Known rows, with every step that occurs
U-H-K-P: -.20 -.11 -.21 -.12 -.02 -.03  .24  .11 -.27 -.16 -.24  .25 -.18 -.21 -.19  .06  .06 -.09  .16 -.16  .00  .16  .06  .18  .13  .06  .21  .04  .07 -.06  .05 -.19  .36 -.01  .12  .39  .08 -.06  .21 -.03  .34 -.28 -.15 -.15  .28  .14 -.09 -.09  .19
U-P-N-H-B:  .11  .03  .16 -.02 -.20 -.04 -.06  .09 -.21 -.45  .03  .40 -.14 -.09  .04  .11 -.08  .38 -.45  .07  .32  .10 -.08  .29  .09  .03  .20 -.01  .22 -.12  .05 -.01 -.02  .04  .15 -.07  .14 -.17  .14 -.14  .09  .10  .40 -.19  .38  .46 -.13  .17 -.08
U-P-K:  .04 -.04  .13  .05 -.04 -.09  .18  .04 -.43 -.21 -.08  .09 -.09  .07  .06  .05 -.03 -.01 -.14 -.01  .24 -.12  .02  .03 -.09  .17  .19 -.17 -.05 -.05 -.11  .17  .11  .18  .08  .21  .02 -.10  .14 -.14  .16  .00  .23 -.14  .03  .14 -.22  .05 -.10
K-P-U-H-B: -.12  .03 -.27 -.18 -.10 -.11  .19  .27 -.18 -.48 -.12  .51 -.24 -.18 -.13 -.03  .16  .11 -.27  .04  .13  .09 -.10 -.01  .11  .10  .16 -.04  .26 -.20  .38 -.01  .25 -.08  .02  .22  .32  .13  .16 -.20  .14  .02 -.18 -.12  .20  .11  .01  .02 -.02
G-H-N:  .06 -.06  .00 -.27 -.02 -.07  .20 -.39 -.02 -.05  .02  .03  .01  .14 -.18 -.15  .02  .04  .08 -.10  .01  .12  .13  .02  .15  .22 -.02  .04 -.19  .09  .14  .07 -.19 -.03 -.36 -.03  .05 -.08 -.12 -.06  .28 -.06  .07 -.26  .09  .17 -.04 -.10  .01
B-H:  .01 -.03 -.08 -.01  .16  .00  .01  .11  .00 -.12 -.04  .15 -.06  .14  .04  .14 -.10  .12 -.02 -.18  .03 -.05  .01 -.02 -.01  .09 -.05  .00 -.23 -.06 -.12 -.04 -.03 -.06 -.12  .13  .02 -.17 -.07  .05  .05  .07  .01 -.04  .01  .06 -.19  .02 -.18
N-H-K-P: -.27 -.01 -.14 -.11 -.17  .11  .08  .02 -.12 -.14 -.03  .27 -.04 -.01 -.15  .09  .05  .01 -.08 -.30  .11  .26  .10  .50  .04 -.05  .14  .01  .09 -.16  .01 -.31  .16 -.25  .17  .19  .10 -.21  .11  .04  .35  .04 -.10 -.21  .35  .17 -.06 -.01  .18
N-H: -.03 -.06  .03  .07 -.08  .02 -.13 -.08 -.02 -.04  .01  .07 -.03 -.02 -.04  .03 -.06  .12 -.21 -.09  .15  .10 -.03  .16  .15 -.07  .00 -.02  .13 -.08  .01 -.14 -.09 -.07  .14 -.13  .06 -.18  .07 -.02  .01  .09 -.04 -.07  .21  .06 -.02 -.03  .02
G-P:  .08 -.09  .03 -.05 -.11  .10  .12 -.13  .00 -.07  .01 -.04  .00  .04  .07 -.02 -.04 -.07  .04  .11  .13  .01  .15 -.05 -.16  .03 -.10  .04 -.05  .01  .08  .18  .00 -.08 -.18 -.07 -.01  .02 -.12  .06  .02 -.05  .01 -.06 -.08 -.04 -.16  .04  .04
H-N: -.02  .00  .03 -.15 -.04 -.16  .08 -.18  .01 -.12 -.03  .06  .04  .14 -.09 -.11 -.01  .04  .10 -.10  .01 -.03 -.04  .11  .07  .07  .04  .07 -.02  .06  .06 -.06 -.10 -.05 -.19  .07  .10 -.06  .02  .00  .20 -.05  .18 -.20  .19  .13  .11 -.09  .00
U-P-N-H-K:  .00 -.11  .12 -.09 -.11 -.01  .16  .03 -.32 -.36 -.10  .26 -.17  .00 -.13  .05 -.09  .19 -.17 -.05  .27  .26 -.03  .35  .21  .01  .20 -.07  .11 -.07 -.06 -.16  .18  .03  .15 -.01 -.01 -.29  .22 -.08  .32  .03  .31 -.34  .31  .44 -.20  .17  .05
N-H-B-P-U: -.12  .02  .06 -.25 -.29 -.09  .04  .21 -.05 -.54  .13  .65 -.02  .03 -.19 -.06  .09  .26 -.40 -.13  .12 -.04 -.14  .25  .15  .11  .05 -.11  .18 -.24  .30 -.08  .02 -.12 -.07  .08  .18 -.16 -.07 -.03  .23  .33  .00 -.22  .10  .02 -.08  .20 -.08
K-P-N-H: -.21 -.06 -.09 -.20 -.20 -.01  .05  .05  .01 -.12  .05  .26 -.20  .17 -.06  .00 -.16  .12 -.38  .08  .07  .36  .05  .30  .09 -.01  .27  .08  .13 -.24  .07 -.06 -.04 -.41  .12 -.04  .11 -.08  .14  .01  .29  .14  .10 -.20  .27  .23  .00  .01  .15
K-P-N-H-U: -.31 -.01 -.20 -.13 -.18 -.05  .11  .00  .00 -.30  .04  .39 -.14  .13 -.13 -.06 -.16  .32 -.27  .07  .16  .28  .03  .32  .36 -.06  .28  .15  .08 -.22  .17 -.16 -.15 -.42  .17 -.02  .14 -.27  .12  .00  .30  .19  .07 -.19  .30  .07  .14  .02 -.03
P-K:  .03  .02  .07 -.01 -.16  .00  .15  .04 -.16 -.02  .08  .11 -.18  .15  .05  .07 -.06  .01 -.04 -.05  .09 -.06  .09  .07 -.06  .06  .29 -.13 -.12 -.12 -.02  .05  .06  .01 -.04  .17 -.03 -.04  .09 -.05  .26  .06  .08 -.09 -.06  .00 -.16  .02 -.03
G-H-B-P: -.02 -.13  .03 -.42 -.14  .07  .11  .09  .00 -.20  .19  .35  .00 -.05 -.13  .03  .15  .19 -.11 -.15 -.01 -.07  .12  .11 -.03  .26  .07 -.05 -.18 -.01  .07  .15 -.09  .05 -.34  .19 -.04 -.03 -.27  .13  .18  .00 -.01 -.10 -.03  .04 -.27  .13  .02
N-H-U: -.06  .02 -.05  .11 -.03  .02 -.01 -.12 -.06 -.25 -.01  .26  .04 -.09 -.03 -.06  .00  .27 -.13 -.12  .23  .00 -.07  .23  .34 -.06 -.02  .00  .09 -.10  .08 -.26 -.18 -.08  .13 -.09  .12 -.35  .08 -.14  .05  .12 -.03 -.10  .21 -.10  .06 -.01 -.18
H-B-P: -.08 -.08  .06 -.30 -.22 -.01  .06  .35  .00 -.22  .14  .42  .07 -.07 -.07  .13  .12  .19 -.07 -.13 -.03 -.19 -.05  .20 -.11  .15  .08  .00 -.05 -.01  .08  .07  .03  .06 -.17  .31  .12 -.06 -.17  .14  .12  .00  .06 -.01  .05  .06 -.14  .10 -.02
H-U: -.07  .05 -.08  .05  .00  .02  .15 -.01 -.07 -.22 -.01  .15  .09 -.07  .01 -.09  .02  .14  .07 -.04  .07 -.10  .00  .06  .20 -.03 -.02  .04 -.02  .01  .09 -.11 -.08 -.01  .04  .03  .07 -.20  .02 -.10  .00  .03 -.03 -.04  .00 -.18  .14 -.02 -.15
N-H-K:  .01  .01  .05  .07 -.14  .05  .01 -.01 -.10 -.08 -.03  .18 -.01 -.05 -.10  .03  .05  .08 -.02 -.21  .17  .13  .03  .43  .14 -.08  .07 -.08  .06 -.10 -.01 -.29  .11  .02  .17  .03  .02 -.28  .05 -.03  .28  .08 -.03 -.16  .27  .12 -.15  .05  .11
G-P-K:  .15 -.12  .12 -.06 -.23  .05  .28 -.09 -.17 -.01  .11  .01 -.17  .25  .08  .04 -.12  .00  .00  .03  .24  .02  .21  .05 -.20  .11  .20 -.12 -.19 -.14  .01  .28  .09 -.07 -.21  .05 -.10 -.02 -.02  .01  .25 -.04  .06 -.13 -.10 -.03 -.25  .06  .01
U-H-K-P-N: -.16 -.20 -.25 -.24 -.06 -.09  .38  .20 -.18 -.22 -.16  .35 -.33 -.02 -.28  .08 -.02 -.03  .00  .02  .01  .33  .10  .18  .22  .05  .41  .04  .07 -.08  .09 -.10  .38 -.09  .01  .28  .03  .03  .29  .02  .49 -.29  .06 -.20  .27  .23 -.10  .02  .23
H-K-P: -.28 -.02 -.19 -.15 -.09  .04  .18  .11 -.13 -.08 -.07  .20 -.04 -.01 -.14  .01  .14 -.12  .12 -.21 -.02  .19  .13  .32 -.06  .05  .12  .03 -.03 -.11  .02 -.14  .18 -.16  .07  .35  .05 -.09  .09  .10  .32 -.07 -.11 -.12  .20  .09 -.05  .02  .19

Rows
 .18 -.03 -.08  .01 -.11 -.06  .08  .21 -.13 -.21 -.10  .30 -.17 -.32 -.05  .11  .10  .22 -.09 -.03  .18 -.03 -.10  .02  .11  .03  .14 -.02  .13 -.01  .12 -.01  .15  .27 -.01  .13  .10  .00  .09 -.13 -.04 -.18  .01  .01  .22  .15 -.11 -.05 -.03 | U-H-B
-.19 -.19  .09 -.38 -.11 -.11  .18  .22  .11 -.16  .19  .24 -.11  .22 -.17  .01 -.13  .06 -.08  .18 -.19 -.01 -.01  .02  .08  .14  .24 -.04 -.07 -.04  .04  .13  .05 -.13 -.21  .12 -.08  .02 -.07  .20  .31 -.04  .17 -.09 -.08  .13 -.06  .15  .04 | B-P-N
 .10 -.20  .11 -.08 -.32  .08  .28 -.10 -.04 -.23  .12  .21 -.23  .20 -.13  .05 -.11  .13  .00  .08  .28  .37  .12  .39  .06 -.05  .24  .02  .04 -.14  .06 -.03  .16 -.21 -.18 -.18 -.09 -.20  .02  .04  .43  .02  .21 -.29  .18  .23 -.26  .23  .22 | G-P-N-H-K
-.13  .03  .07  .15  .07 -.07 -.03 -.16 -.37 -.41 -.15  .23  .08 -.14 -.01 -.11 -.02  .24 -.14 -.14  .36 -.05 -.09  .14  .28 -.04 -.11  .00  .12 -.01  .05 -.24 -.10  .04  .28 -.05  .18 -.40  .09 -.18 -.10  .17  .18 -.18  .24  .06  .00  .02 -.22 | N-H-U-P
 .04 -.24  .00 -.39 -.16 -.14  .24  .44 -.04 -.43  .07  .55 -.27 -.07 -.23  .16 -.03  .28 -.18  .12  .01  .00 -.08  .05  .17  .15  .33 -.01  .07 -.02  .09  .15  .20  .10 -.21  .24  .00 -.03 -.01  .07  .31 -.23  .21 -.05  .11  .24 -.18  .10  .04 | U-H-B-P-N
 .00 -.04  .08 -.02 -.24  .05  .17  .05 -.06 -.18  .03  .27 -.20  .12 -.21  .05 -.09  .16 -.07  .01  .17  .28  .03  .45  .25 -.10  .32 -.03  .06 -.09 -.01 -.17  .14 -.10  .03 -.04 -.04 -.18  .14 -.02  .42  .11  .14 -.22  .27  .20 -.13  .17  .14 | P-N-H-K
-.26 -.08 -.18 -.29 -.16 -.01  .32  .21 -.08 -.11  .05  .22 -.21  .21 -.17  .04 -.03  .01 -.01 -.02 -.06  .30  .19  .34  .01  .04  .41  .07 -.05 -.12  .06 -.07  .23 -.26  .00  .24  .01 -.01  .14  .10  .49 -.04  .05 -.14  .25  .22  .00  .12  .21 | H-K-P-N
 .13  .04 -.10  .01 -.07 -.15  .12  .20 -.17 -.41 -.10  .44 -.22 -.20 -.09 -.02  .16  .17 -.20  .12  .16 -.03 -.10 -.08  .24  .04  .10 -.06  .26 -.07  .32 -.08  .20  .16 -.03  .06  .19  .08  .12 -.28  .08  .03 -.08 -.15  .08  .11 -.02  .04 -.06 | P-U-H-B
-.01 -.04  .11 -.04  .05  .00  .30 -.27 -.52 -.27 -.03  .18 -.09  .02  .00 -.17 -.01  .17 -.05 -.07  .32 -.11  .20  .00  .21  .25  .10 -.15 -.22 -.03  .04  .12 -.04  .16 -.07  .17  .00 -.21  .05 -.21  .20  .06  .16 -.30  .02 -.02 -.21  .12 -.25 | G-H-U-P-K
 .09 -.11 -.08  .01 -.01 -.09  .20  .11 -.21 -.10 -.19  .23 -.19 -.25 -.22  .06  .14 -.06  .19 -.13  .10  .09 -.03  .09  .21 -.01  .14 -.06  .05  .05  .01 -.17  .34  .23  .01  .18 -.01 -.09  .19 -.07  .24 -.32 -.03 -.11  .13  .05 -.16 -.02  .11 | U-H-K
-.15 -.17  .03 -.37 -.02 -.36  .35  .01 -.19 -.48 -.12  .49 -.11  .09 -.35 -.19  .02  .00  .01 -.02 -.09 -.04 -.15 -.11  .37  .25  .06 -.07  .08 -.03  .33 -.07  .14 -.03 -.34  .24  .20 -.03  .04 -.04  .41 -.13  .09 -.33 -.04  .10  .01 -.04 -.05 | B-P-U-H-N
-.17 -.15  .17 -.28 -.16 -.04  .23  .21 -.15 -.11  .12  .27 -.12  .23 -.11  .09 -.05  .00 -.09 -.15 -.02 -.20  .07  .09 -.04  .22  .29 -.21 -.21 -.20 -.09  .14  .10 -.01 -.16  .33 -.03 -.06  .00  .12  .39 -.05  .10 -.09 -.16 -.09 -.25  .06 -.03 | B-P-K
-.32 -.01 -.31 -.20  .08 -.05  .30  .28 -.20 -.41 -.06  .51 -.10  .24 -.17 -.03  .08 -.02  .00 -.32  .06  .17  .13  .21 -.01  .15  .15 -.08 -.21 -.27  .11 -.22  .31 -.30 -.10  .36  .09 -.14  .05  .06  .46  .22 -.27 -.22  .10  .12 -.17  .08 -.08 | B-H-K-P-U
 .02 -.04 -.08 -.15  .06 -.35  .25 -.13 -.19 -.41 -.20  .37 -.16  .05 -.21 -.21  .04 -.01  .02  .07  .07  .08 -.13 -.14  .37  .05  .03 -.04  .19 -.03  .29 -.12  .11 -.02 -.19  .05  .18  .02  .19 -.25  .29 -.06  .05 -.39  .07  .13  .15 -.05 -.12 | P-U-H-N
-.04  .01  .11  .17 -.09 -.06  .17 -.08 -.50 -.41 -.04  .29 -.12  .02 -.03 -.03 -.09  .25 -.21 -.16  .47 -.11 -.02  .24  .27  .04  .13 -.17  .04 -.14 -.03 -.16 -.04  .07  .25  .11  .17 -.39  .21 -.25  .15  .16  .20 -.23  .24  .01 -.12  .02 -.24 | N-H-U-P-K
-.26 -.08 -.12 -.26 -.12 -.02  .14  .18  .08 -.06  .08  .14 -.20  .18 -.08  .02 -.12  .02 -.18  .19 -.08  .25  .08  .11  .02  .03  .30  .10  .02 -.13  .07  .08  .03 -.34 -.01  .11  .06  .11  .06  .10  .28  .04  .04 -.03  .12  .18  .08  .03  .10 | K-P-N
-.32  .04 -.20 -.17 -.04 -.09  .13  .11 -.11 -.27  .02  .24 -.07  .10 -.05 -.14  .01 -.10 -.19  .05  .02  .16  .03 -.03  .02  .12  .04 -.07  .12 -.26  .25 -.01  .08 -.38  .02  .10  .16  .11  .05  .01  .20  .24 -.19 -.14 -.04 -.02  .11  .03  .00 | K-P-U
-.08  .00  .06  .07  .07 -.05  .31 -.03 -.47 -.37 -.04  .23 -.07  .00  .07 -.06 -.06  .12 -.03 -.11  .31 -.22  .00  .04  .11  .17  .19 -.13 -.07 -.06  .00  .01  .01  .17  .08  .24  .07 -.27  .15 -.15  .14  .06  .23 -.14  .08 -.03 -.06  .06 -.29 | H-U-P-K
-.23 -.16  .04 -.26 -.16 -.08  .15  .09  .05 -.35  .15  .53 -.09  .13 -.20 -.07 -.16  .37 -.19  .05  .05  .01 -.02  .25  .41  .07  .21  .01  .01 -.14  .10 -.13 -.15 -.27 -.04  .02  .08 -.35 -.05  .06  .35  .16  .18 -.19  .05 -.02  .02  .17 -.08 | B-P-N-H-U
-.04 -.02  .17 -.26 -.39 -.01  .09  .29 -.12 -.27  .18  .56 -.17  .12 -.12  .19 -.05  .34 -.33 -.31  .23 -.22 -.07  .47 -.03  .18  .41 -.17 -.08 -.24  .03  .00  .06 -.01  .00  .32  .09 -.24 -.05  .01  .42  .14  .13 -.19  .16  .07 -.30  .10 -.04 | N-H-B-P-K
-.22 -.09  .06 -.25 -.02 -.16  .14  .17 -.03 -.33  .09  .32  .05  .17 -.16 -.13  .03 -.04 -.08  .05 -.08 -.07 -.06 -.06  .12  .15 -.02 -.12  .05 -.14  .22  .02  .04 -.15 -.16  .13  .04 -.01 -.11  .08  .25  .11 -.10 -.11 -.25 -.09 -.03  .11 -.08 | B-P-U
 .11  .05 -.01 -.15 -.10  .14  .05 -.04 -.02 -.09  .10  .16 -.07 -.04 -.04 -.04  .17  .20 -.11 -.07  .12  .01  .13  .10 -.02  .19  .02 -.01 -.10  .01  .08  .12 -.07  .12 -.21 -.02  .02  .05 -.19 -.06  .03  .10 -.03 -.10  .12  .11 -.19  .08  .04 | G-H-B
 .09  .07  .03  .03 -.24  .07 -.15  .06  .03 -.17  .09  .28 -.06 -.13  .02  .11  .06  .34 -.26 -.17  .26 -.03 -.10  .35  .05 -.03  .07 -.04  .14 -.11  .08 -.12 -.07 -.02  .12 -.05  .12 -.19  .01 -.07  .04  .17  .06 -.08  .31  .15 -.12  .02 -.04 | N-H-B
-.04  .01 -.18  .05  .18 -.01  .17  .09 -.06 -.24 -.02  .30  .01 -.01 -.01  .03 -.03  .25  .04 -.24  .06 -.10  .04  .01  .13  .05 -.03  .08 -.25 -.05 -.03 -.19 -.10 -.08 -.08  .13  .08 -.32 -.01 -.03  .04  .10  .03 -.01  .07 -.09 -.09 -.04 -.34 | B-H-U
 .12 -.17  .09 -.09 -.27  .06  .10 -.19  .07 -.12  .15  .12 -.23  .22  .00 -.01 -.20  .18 -.16  .25  .20  .32  .15  .20  .06 -.04  .17  .01  .06 -.11  .05  .09 -.09 -.26 -.11 -.32 -.06 -.14 -.04 -.02  .18  .08  .21 -.17  .09  .18 -.14  .14  .10 | G-P-N-H
 .01 -.07  .08 -.06 -.16 -.05 -.01 -.04  .09 -.06  .09  .15 -.20  .17 -.10  .00 -.17  .22 -.27  .13  .14  .22 -.03  .25  .27 -.09  .20  .02  .12 -.10  .01 -.09 -.09 -.16  .10 -.22  .01 -.12  .13 -.04  .19  .15  .17 -.17  .16  .20  .03  .07  .01 | P-N-H
 .11  .02  .03 -.08 -.33  .01  .02  .16  .07 -.22  .16  .37 -.22  .08 -.04  .10 -.06  .41 -.36  .07  .25  .19 -.08  .37  .13 -.08  .32  .04  .15 -.13  .07 -.05 -.08 -.13  .01 -.12  .06 -.11  .06 -.10  .18  .17  .23 -.10  .35  .26 -.05  .17  .02 | P-N-H-B
-.32  .06 -.14 -.09 -.15 -.07  .17  .05 -.24 -.34 -.06  .43 -.05  .04 -.24 -.10  .08  .00 -.17 -.18  .16  .30  .01  .40  .19  .01  .07 -.07  .17 -.32  .29 -.34  .22 -.34  .17  .08  .14 -.12  .15 -.06  .45  .27 -.24 -.30  .25  .08 -.01  .09  .12 | N-H-K-P-U
-.23 -.15 -.13 -.40 -.14  .10  .37 -.01 -.08 -.10  .03  .20 -.19  .19 -.25 -.08  .01  .00  .02  .00 -.03  .46  .30  .27  .13  .21  .30  .07 -.15 -.05  .13  .01  .15 -.22 -.21  .16 -.06  .01  .00  .09  .60  .01 -.11 -.26  .19  .25 -.18  .16  .24 | G-H-K-P-N
